Each row comes from the steps of one path. Every step used is in the known rows, and no mark comes twice. Write the path behind each row, first mark first.
(in the rows, 128 means zero)
Known rows
zonuv/bolor: [126  95 103 116 139 110 119 168 143 140 134  98 153 101 111 135 129 165
 128 147 102 116 162 160 117 156 121  97 133 142 114 163 106 132 125 144
 121 133 137 163 141 109 119  93 120 120 131 120 138  92 112  97 107 130
 148  70  86 129 159 126 120  86 181 148  89 112 115 127 147 137 132 118
 106  91 129  96 140 142]
tubu/toteka: [124 157 114 107 139 122 136  55 137  69 131 134  96 100 137 154 180 122
 162 120  93 165 118 168 133 105 129 125 125 103 153 104  62 133 127 155
  88 122 107 124 143 128 128 146 127 143  99 128 132 128 139 174 144 137
 129 123 111 142 132 106 117 109 114 102 137 156 141 121 139 156 129  50
 100 153 159  93 125 145]
zonuv/rimafer/toteka: [152 159 129 130 133 174 133 133 128  85 108 106 149  81 119 131 148  89
 129 144  58 164 110 158 134 121 111 136 136 130 173 120 105 102 121 135
 138  94 109 133 105 136 126 120 137 111 100 122  97 106  97 126 129 150
 128 145 163 157 111 201 107 145 152 110 163  59 156 141 141 124 106 124
 112 132  90  41 103 126]
zonuv/toteka/rimafer: [ 99 109 156 114 111 132 141  88  96 173 183 112  97  97  85 158 151 114
 168 127  74  69 123 144 167 137 141 133 166 142 106 103 100 135 177 160
 122 135 112 166 162 143 131 106 111 118  88 153 106 100 176 133 145 142
 103  95 108 130 116 195 130 129 103  41  95 141 106  92 135  97 124  74
  98 153 111  80 154 126]
toteka/tuvuno/zonuv: [114  62 156 129 161 132 172  59 128 166 128 116 115 159  88 130 114 119
 113 234 125 154 116 152 144 127 126 142 127 111 107  99 119 104 113 148
 135 161 157  81 130 127 145 113  97 149 145 133  87 127 100 132 107 132
 109 122  61 118 134 168 142 144 113 139 122 116 175 129 143 177 142 113
  90 158 119 130 112  95]
tuvuno/zonuv/toteka/rimafer: [ 88  90 174 105 112 143 156  69 102 181 175 109 100 105  73 163 140  98
 154 172  77  77 116 161 179 132 136 130 165 152 101 105  85 130 169 170
 129 151 130 148 160 139 143  95 120 129  96 151 100  95 158 135 131 134
 100 105  81 124 113 215 141 133 115  60  89 145 120  88 135 113 131  69
  86 164 110  89 139 117]
rimafer/toteka/tuvuno/zonuv: [113  81 157 128 157 164 179  51 133 139 124 108 118 147  95 126 125 111
 121 244  92 159 111 153 150 121 117 142 125 113 134  99 105  92 120 144
 144 139 160  74 131 120 140 124  94 154 138 122  77 110  82 119 107 139
 114 117  81 128 134 181 141 155 120 129 138  81 192 131 134 184 128 113
  78 158 114 105 106  97]
peda/zonuv/lokun: [ 73  80 123  93 147 136 120 105 112  94 134 133 115 135 139 130 127 135
 136 126  92 117 134 150 176  81 121  59  94 131 107 163 135 192 172 150
 147 143 156 154 116  62 106 139 150 131 111  80 140 198 105 167  98  79
  65 103 123  68 100  99 115 198 129 107 110 145 120 174 100 120 127 123
 114 149 196 149 162 158]
bolor/zonuv: [109 108 135 133 133  58 142  88 130 119  84  86 127 129 123 182 130 109
 137 162 140 150 164 123 110 104 136 105 105 141 139 152 100 140 140 159
  98 171 165 114 131 126 127 108 135 132 134 105  89 161 131  97 106 123
 120 128  51 112 151 149 126 129 137 148 146 139 103 148 135 154 135 138
 142 105 109 121 122 126]
lokun/zonuv/peda: [111  80 110 170 123 114 150  98 116  88 164 116 139 158 136 126  76 107
 120 102  77 140  99  97 117 124 133 124  77 104 131 173  90 137 174 127
 157 105 160 103 176 138 102 144 166 160 110 131  81 107  91 151 114 151
 107 107 123 116 206 134 103 200 182 118 121 105 115 155 133 129 149 165
  86 155 171 120 116 153]
bolor/tubu/toteka/rimafer: [ 73 145 164 118 126 128 150  61 129 157 133 142  67 115  91 158 180 117
 209 125  93 106 150 146 171 129 142 117 142 118  98  76  76 134 176 162
  77 141 152 172 187 109 125 110 110 111  95 154  92 100 141 158 130 136
 106  83 133 146 104 179 150  88  92  55 123 141 116 110 144 126 120  67
  70 166 132  62 139 141]
toteka/rimafer: [ 90 113 175 124 125 135 135 115 116 187 155 154  85 125  92 138 146 118
 165 123 106  79 142 103 170 127 146 132 155 140  82 109 124 144 162 151
 116 124 132 171 148 132 133 106 119  95 121 156 105 107 147 128 126 140
 108  97 127 111 112 180 148 115 113  74 108 116 124 105 141 105 114 115
  93 151 108  74 136 129]
toteka/tuvuno/zonuv/bolor/tubu: [ 93  98 122 141 136 121 171 112 148 175  86  72 146 143  82 148 125 158
 162 209 133 133 180 196 120 181 110  87 123 124 104 101 105  94 139 136
  99 194 220 136 188  60 123  73 104 145 127 128  80  77  70  97  95 107
 130  64  95 174 134 171 143  82 137 141 107 121 104 147 139 162 142 123
  88 117 131 126 138 130]
tuvuno/zonuv: [100  93 167 113 139 143 162  92 133 147 112 112 130 147 105 140 103  96
 103 221 131 145 114 166 155 118 122 116 133 139 109 127  93 119 121 151
 142 158 167  97 128 114 154 102 143 144 148 125 118 122  99 130  95 126
 115 142  68 119 122 169 151 140 150 171 114 141 154 131 126 157 145 118
 102 146 124 143  98 107]
lokun/zonuv/bolor/toteka: [ 83 113 102  96 109 172 134 102 168 144 110 123 109  88 126 147 101 130
 149 155  64 131 145 164 129 136 122 101 150 135 163 125  79  92 146 200
 156 133 158 105 169  85 136 139 136 137 150 119 126  63  31 135 111 130
 119  62  96 117 157 164 116 152 184 125  92  89 144 107 136 160 101 108
 106 136 161  56 124 124]
lokun/zonuv/peda/rimafer/toteka: [120 135 103 134 115 176 169  89 138  65 187 118 111 112 127 121 133 102
 128 130  22 134 124 138 151 114 132 152  80 123 177 142  97 127 172 106
 167  58 125  99 154 137  99 147 135 120 103 115  69  78  73 128 129 169
 143 104 189 146 151 175 133 193 191 108 147  28 164 132 117 142 100 112
  75 124 111  72 108 148]
rimafer/toteka: [133 165 128 126 116 188 143 100 141  72 117 116 129  95 143 119 154 109
 133 149  68 146 121 130 144 116 103 124 119 125 180 131 105 102 142 122
 148  85 127 116 124 117 120 158 123 141 112 103 108  97  89  95 126 142
 141 117 167 151 130 149 124 144 146 107 163  56 160 134 113 143  93 130
  99 125 114  81 121 139]
tuvuno/toteka: [125 142 136 115 127 185 149 111 154  79 144 168 127 112 155 129 124  99
 128 102  95 124  79 133 115 125 150 116 133 160 189 119 105 131 137 154
 128 124 122  80 149 151 163 169 127 149 107  98 137  81 123 169 129 138
 136 126 130 143 141 181 125 113 144 140 117 124 127 113 154 180 135  52
  99 149 165 125 121 129]
peda/zonuv: [ 98 135 106  87 169 115 151 131 108 144  91 153 123 144 109 129 119 108
 131 123 106 143 121 134 156 127 115  98 123 119 106 130  94 138 125 147
 134 174 146 143 131 100 125 140 131 127 146 115 137 162 118 135  64 114
  91 134 113  61  92 136 124 150 114 127 126 181 139 182  91 141 126 152
 139 150 206 158 132 122]
peda/rimafer/toteka/tuvuno: [141 108 104 141 155 150 165  65 132 125 176 123  95 124 100 110 161 148
 151 159  61 142 133 127 136 132 140 183 115  94 158  80 160 106 137 110
 133  85 103  97 132 149 101 149  54 112 109 130  64 103 103 123 147 157
 133  86 162 142 137 166 127 153 106  72 161  34 185 118 140 165  98  99
  88 132  96  71 136 120]
peda/zonuv/tuvuno/toteka: [125 135 114 109 159 151 171  88 122  74 154 152 142 114 129 145 139  75
 127 120  82 127  93 143 138 106 115 116 149 141 180 127  93 121 153 138
 135 171 110  80 140 141 150 160 130 180 110  97 120 103 128 150  87 142
 107  85  91  96 146 174 103  99 141 140 109 125 123 114 121 174 127  61
  87 147 211 154 123 141]
tuvuno/zonuv/bolor: [107  71 132 103 149 119 141 146 145 152 125  87 157 113  93 144 115 143
 112 214 106 129 151 185 134 150 116  91 137 148 102 161  84 125 115 160
 133 159 164 139 141  99 138  76 129 133 148 119 128  90  89 102  85 127
 137  83  41 125 155 154 135  98 192 179  79 126 135 130 148 156 145 108
  87 104 129 108 123 127]
zonuv/tuvuno/toteka/rimafer: [100 117 171 127 135 152 152  89 119 145 187 161 100 109 103 149 152  91
 166 121  81  76 122 113 173 112 143 139 174 154 126 110 113 134 180 153
 119 135 114 131 155 148 148 126 120 134 100 137  99  78 151 142 123 155
 105  64 106 113 137 209 135  85 124  82  98  99 118  81 147 135 115  60
  65 156 138  86 135 140]
peda/zonuv/rimafer/toteka/tubu: [124 123 102 118 147 160 135  99 185 143 145 135 162 168  75 106 141 129
 143 174 109 170 115 157 130 128  89 119  79  81 132 112 160  82 117 139
 135 128 148 113 136 106 121 127 130 123  77 141  87  90  55 140 134 105
 117 115 135 129  52 199  90  95 154 148 157 101 154 196 109 129 120 124
 118 144 138  81 146 106]
lokun/zonuv/tuvuno/toteka/rimafer: [ 79 111 174 114 132 154 157  76 123 136 184 167  90 130  99 172 140  96
 164 118  73  87 124 108 176 107 141 135 167 140 113 111 116 135 188 160
 118 135 123 119 164 153 144 141 124 143 103 139  91  73 126 138 117 153
  95  63 103 103 147 214 134 113 139  88 107  91 113  78 148 142 109  61
  68 166 140  89 134 130]
toteka/tuvuno/zonuv/peda: [133  44 131 193 152 112 181  76 110 137 172  98 147 145 110  87  91  95
 110 177  93 150  79 125 113 131 136 137  95 114 143 151  85 122 148 121
 166 129 162  91 160 130 119  98 136 157 123 127  69 118 120 161 108 159
 109  97  77 129 196 159 116 163 146 114  95 112 150 152 139 145 167 145
  53 155 162 106 106 143]

Which path is each row?
[119 124 111 124 121 175 133  71 201 126 167 129 149 174  99 100 148 149
 143 175 124 152 123 140 127 128  88 122  69  82 144 117 174  77 137 124
 141 105 151  98 151 105 112 148 120 144  77 134  90  69  56 121 157 107
 139  93 139 148  78 156 107  89 147 148 156  76 149 172 100 141 112 119
 107 132 128  92 158 116]
rimafer/toteka/tubu
[145 108 116 149 150 154 154  60 133 115 138 118 112 122 115 105 162 150
 149 162  75 152 124 114 126 129 123 163 122  85 159  87 151  90 132 124
 130  97 115 103 129 137 108 159  59 139 108 121  74 110 101 109 143 147
 124  88 146 142 152 146 113 145  89  71 167  43 182 126 138 167 100 120
  90 143 112  71 140 120]
rimafer/toteka/tuvuno
[149  94  99 161 154 147 173  63 129 120 189 116 101 122 104  95 156 138
 148 149  52 141 120 122 127 131 141 185 103  91 166  97 144 109 149 107
 147  79 109  94 147 149 100 142  66 116 100 126  51  99 108 128 145 169
 133  77 160 147 160 166 117 159 111  70 149  31 184 127 137 160 110 107
  69 133 111  61 132 134]
zonuv/peda/rimafer/toteka/tuvuno
[158 109 121 155 163 143 147  86 121 129 133 114 123 112  97 115 156 131
 148 162  69 169 115 131 123 133 125 173 130  91 155  81 151  91 116 131
 124 104 101 111 117 151 115 134  69 119 101 135  67 115 106 129 143 151
 115 106 142 148 138 183  97 145  96  74 166  47 179 133 156 154 107 118
 101 147  94  48 128 111]
zonuv/rimafer/toteka/tuvuno
[ 88 125 180 115 127 174 148 106 135 156 165 178  83 117 113 141 141  99
 165 105  83  78 108 108 162 126 164 124 162 162 127 107 109 147 172 169
 118 120 130 137 166 148 157 135 114 111 108 132 112  77 144 159 123 147
 112  92 128 123 119 219 150 103 123  87 103 116 127  95 157 140 119  60
  77 161 132  72 131 126]
tuvuno/toteka/rimafer
[126  74  99 125 136 118 152  28 108 123 168  92 111 144  93 164 133 160
 156 150  72 139 110 139 120 144 131 168 124  76 128  83 138 101 143 152
 122 137 105  90 157 163 110 161  64 164  87 143  77 113 121 129 156 131
  97  96 101 130 165 152  94 183  86  58 143 105 139 112 143 157 133  84
 115 165 129 121 164 107]
lokun/zonuv/toteka/tuvuno
[ 70 136 154 114 129 123 146  76 133 162 137 132  78 106  85 160 182 131
 208 131  85 102 161 158 165 140 139 108 151 122  94  89  70 134 171 168
  75 146 155 183 190  98 119  94 111 107  91 152  94  86 133 146 124 136
 113  65 113 148 117 179 149  72 109  63 109 135 110 109 148 127 120  64
  63 151 132  52 144 146]
zonuv/bolor/tubu/toteka/rimafer
[139 101 108 134 166 107 149  28 127 120 149 129  87 129 111 132 178 154
 170 140  92 170 120 136 120 123 139 161 124  71 142  72 122 115 123 147
  92 124  99 105 145 148 114 153  61 137 101 137  90 131 136 162 157 145
 114  91 110 133 154 119 108 122  65  67 149 112 167 122 155 173 127  65
  89 164 141  83 146 124]
tubu/toteka/tuvuno
[129 123 125 130 141 123 165  69 136  59 152 123 145 108 135 171 141  76
 133 137  95 130 111 137 116  92 125 121 141 153 195 137  94 124 161 147
 117 166 120  64 136 154 150 144 134 184 100  93  96 101 134 132 113 147
 118  82  60 122 177 179 103  91 152 146 119 103 103  98 142 181 131  56
  91 122 163 136 121 149]
bolor/zonuv/tuvuno/toteka
[122  94 130 103 112 137 163  53 104 113 155  60 149  96  98 164 123  98
 118 197  85 122  90 213 137 136 111 120 145 148 151 115  67 108 140 158
 151 171 124 100 144 132 144 112 129 171  93 125 119 114 151 134 133 124
 109 137  64 145 131 180 115 158 135 108  97 163 116 110 119 139 153  63
 111 145 132 147 130 111]
tuvuno/zonuv/toteka
[129 158 109 113 120 183 158 105 144  81 168 123 105  98 122 121 157 113
 131 144  46 130 135 153 157 116 127 152 109 137 173 121 117 124 150 105
 150  71 114 109 130 132 113 138 114 105 109 112  91  86  90 116 136 157
 155 114 191 152 111 171 147 156 167 110 151  38 171 122 114 142  90  97
  97 111  91  76 111 138]
peda/rimafer/toteka
[101  90  95 118 116 159 128  84 216 187 161 131 145 148  90  98 123 161
 153 176 129 135 139 166 109 139 100 105  99  95 141 110 153  72 129 168
 150 140 166  97 172  79 133 118 127 134 106 136 113  55  36 146 147 102
 133  52  90 134  91 162  97  65 169 150 100 108 138 151 117 141 119 101
 108 126 159  69 162 115]
zonuv/bolor/toteka/tubu
[134 138 102 144 124 173 169 103 132  73 189 113 119  94 127 101 145  98
 128 130  33 130 119 145 144 118 131 153  90 135 188 144  98 129 167  96
 165  61 118 108 148 131 104 131 127 109  99 110  75  85  95 130 133 171
 152 101 188 155 143 171 133 166 181  99 140  36 163 132 114 132 101 110
  74 113 111  67 106 158]
zonuv/peda/rimafer/toteka
[ 63 124 167 112 133 129 155  68 133 166 132 128  78 112  79 167 173 118
 199 163  85 106 159 169 179 137 135 105 150 125  86  88  58 131 172 173
  77 158 168 172 192  99 131  87 117 117 102 154  90  83 125 148 112 133
 112  67  97 143 115 189 156  78 117  76 104 139 118 111 146 141 127  60
  57 160 131  54 135 138]
tuvuno/zonuv/bolor/tubu/toteka/rimafer
[104 174 109 123 128 123 152  50 142  81  98 113 102 110 124 162 183 125
 189 129 108 165 143 188 129 130 119 108 115  96 152  79  55 118 143 145
  70 154 155 133 183  92 117 133 119 150  87 129 105 110 119 164 138 118
 127 107 134 177 120 125 130  93 100  98 148 159 110 137 130 162 134  59
  90 153 160 109 135 150]
bolor/tubu/toteka
[135  97 145 134 173 104 153 101 114 163 101 101 138 130  66 160 126  90
 141 202 106 183 112 207 126 138 135 145 145 111 110  77  99 107  94 160
  93 176 138 114 125 138 153  61 121 111 109 159  74 129 111 182 115 138
  94 151  83 151 100 234 113 121 122 129 132 141 148 143 180 147 157  87
 100 167  98  74  94  96]
bolor/tubu/toteka/tuvuno/zonuv/rimafer
[113 108  87 129 178  98 167  43 132 139 117 116 100 135  89 142 180 164
 193 155  85 169 143 163 124 149 126 130 118  67 125  64  98 105 131 149
  77 164 145 124 175 106 109 135  55 142 100 132  79 115 112 146 119 127
 107  63 103 138 140 133 111 101  70  73 140 127 151 146 145 186 132  75
  81 157 175  93 158 133]
peda/zonuv/bolor/tubu/toteka/tuvuno
[147 115 110 138 179 138 156  84 114 135 121 123 120 121  90 119 149 125
 149 156  59 171 114 128 127 134 121 160 130  85 149  83 141  96 114 136
 125 122 106 111 119 142 119 139  71 116 109 130  69 124 106 130 121 144
 103 111 137 122 122 189  97 153  91  74 164  66 183 150 144 157 108 122
 101 156 121  59 131 111]
peda/zonuv/rimafer/toteka/tuvuno
[114  58 117 109 159 131 161 115 150 153 157  88 134 113  77 135 128 154
 121 226  69 136 157 189 141 151 122 124 129 138 115 133  99 117 122 151
 134 133 150 120 144 112 126  81  91 117 140 122  92  79  79  96  98 146
 142  59  64 132 156 175 137 111 185 153  92  76 165 122 154 174 129  90
  66 104 108  81 121 122]
peda/rimafer/toteka/tuvuno/zonuv/bolor
[138 128 123 128 139 158 159  87 133  62 171 142 148 104 140 144 141  87
 126 121  92 120  95 138 128 104 124 135 151 149 192 127 109 119 152 128
 133 148 106  74 136 153 152 156 127 185  99 103 115  86 131 145 121 149
 123  82  97 127 167 172 102  91 150 140 107  99 118  91 141 172 128  48
  83 138 172 141 121 145]
zonuv/tuvuno/toteka
[ 82  44 158 120 138 170 137  48 130  89 156 107 111 135 135 127 135 139
 122 210  84 130 127 169 172  75 121  90  94 127 127 144 144 157 170 152
 154 121 165 110 115  78 116 132 126 151 102  85 102 162  81 152 133  99
  79  90  98 117 134 126 126 200 136 107 118  77 157 139 132 157 129  97
  74 153 129 112 143 141]
rimafer/toteka/tuvuno/zonuv/lokun
[ 98  87 149 127 160 127 184  23 137 145 111 109 105 155  88 145 141 117
 145 237 118 168 121 181 143 128 123 130 123  96 116  76  88 100 121 156
 108 173 172  84 156 109 142 115  91 157 126 134  78 116  95 151 110 128
 108 108  64 138 130 170 140 127 100 124 129 132 168 131 142 194 142  80
  72 171 137 120 111 107]
bolor/tubu/toteka/tuvuno/zonuv
[117 115 112 122 127 164 126  80 193 124 155 129 153 179  85 129 129 139
 143 171 111 172 122 152 128 125  92 127  70  70 127 112 172  78 128 141
 131 109 149  97 146 120 117 138 135 134  72 148  74  70  37 133 151 109
 123 113 139 143  72 196  91 110 169 155 163  72 148 178 123 135 118 119
 116 148 110  78 142  99]
lokun/zonuv/rimafer/toteka/tubu
[ 95  84 103  95 131 117 119 141 146 120 128 104 139 139 109 176 103 172
 132 148  85 133 170 148 131 148 120  96 119 118  85 162 104 128 140 166
 120 133 155 138 160 117 110 128 130 138 132 129 119  80  65  90  99 128
 126  73  82 112 177 133 118 139 201 160 108  97 115 126 152 155 123 124
 115 109 136 111 139 125]
lokun/zonuv/bolor
[145  76 151 133 175 106 144 131 110 181 113 109 147 131  66 149 106  91
 115 201 112 173 106 179 124 136 138 153 147 123 104  98 119 114  88 158
 118 162 119 117 100 155 159  63 124 100 126 154  86 141 120 170 114 143
  92 159  80 130 106 232 113 137 131 140 122 128 158 139 181 135 152 110
 117 159  84  78  90  87]
toteka/tuvuno/zonuv/rimafer
[118 110 117 120 126 172 139  79 211 131 179 162 147 181 108 105 128 142
 137 142 141 138  97 141 106 130 121 115  79 109 149 113 168 102 133 146
 125 135 150  71 169 126 147 158 123 149  80 126 113  61  78 170 154 105
 136  97 120 144  86 180 106  66 150 173 129 125 126 157 131 165 143  64
 104 148 162 124 158 112]
tuvuno/toteka/tubu
[109 109 102  93  96 132 141  52 109  82 159  80 130 120 117 196 111 129
 135 131  63 125 108 173 131 134 116 127 125 115 138 118  90 116 162 165
 131 145 118 100 164 149 119 161 125 177  79 133 112 102 120 127 146 121
 105 131 106 129 152 158  99 201 145  89 128 144 102 105 121 134 136  78
 137 157 140 148 153 113]
lokun/zonuv/toteka
[136 164 119 109 156 165 142 134 120  95  93 119 148  91 111 131 143  79
 133 145  47 169 107 158 148 122 105 118 131 122 161 123  91 107 117 141
 137 119 117 137 110 121 130 126 138 114 109 111 100 124  95 130  99 138
 105 151 154 125  95 207 104 154 150 109 163  86 164 165 123 130 104 138
 118 143 128  59 103 121]
peda/zonuv/rimafer/toteka
[109  78 152 119 164 130 173  24 129 138 130 120 102 149  92 141 141 115
 131 232 107 169 110 170 143 119 130 141 129 102 121  89  89 107 112 161
 115 160 145  77 138 128 147 120  95 152 129 134  91 125 106 154 114 136
 106 116  54 123 138 162 136 135 105 127 126 128 184 125 146 191 142  73
  77 168 133 112 109 103]
tubu/toteka/tuvuno/zonuv
[120  65 126 193 149 108 193  48 116 122 154  90 140 140 107 100 108  94
 136 180  88 157  85 151 116 134 130 127  87 103 151 131  60 117 158 127
 139 144 179  95 184 112 120  99 133 165 108 126  59 109 111 171 111 152
 111  91  82 151 191 157 113 147 137 103 109 123 141 159 140 156 172 124
  41 165 171 102 108 157]
bolor/tubu/toteka/tuvuno/zonuv/peda
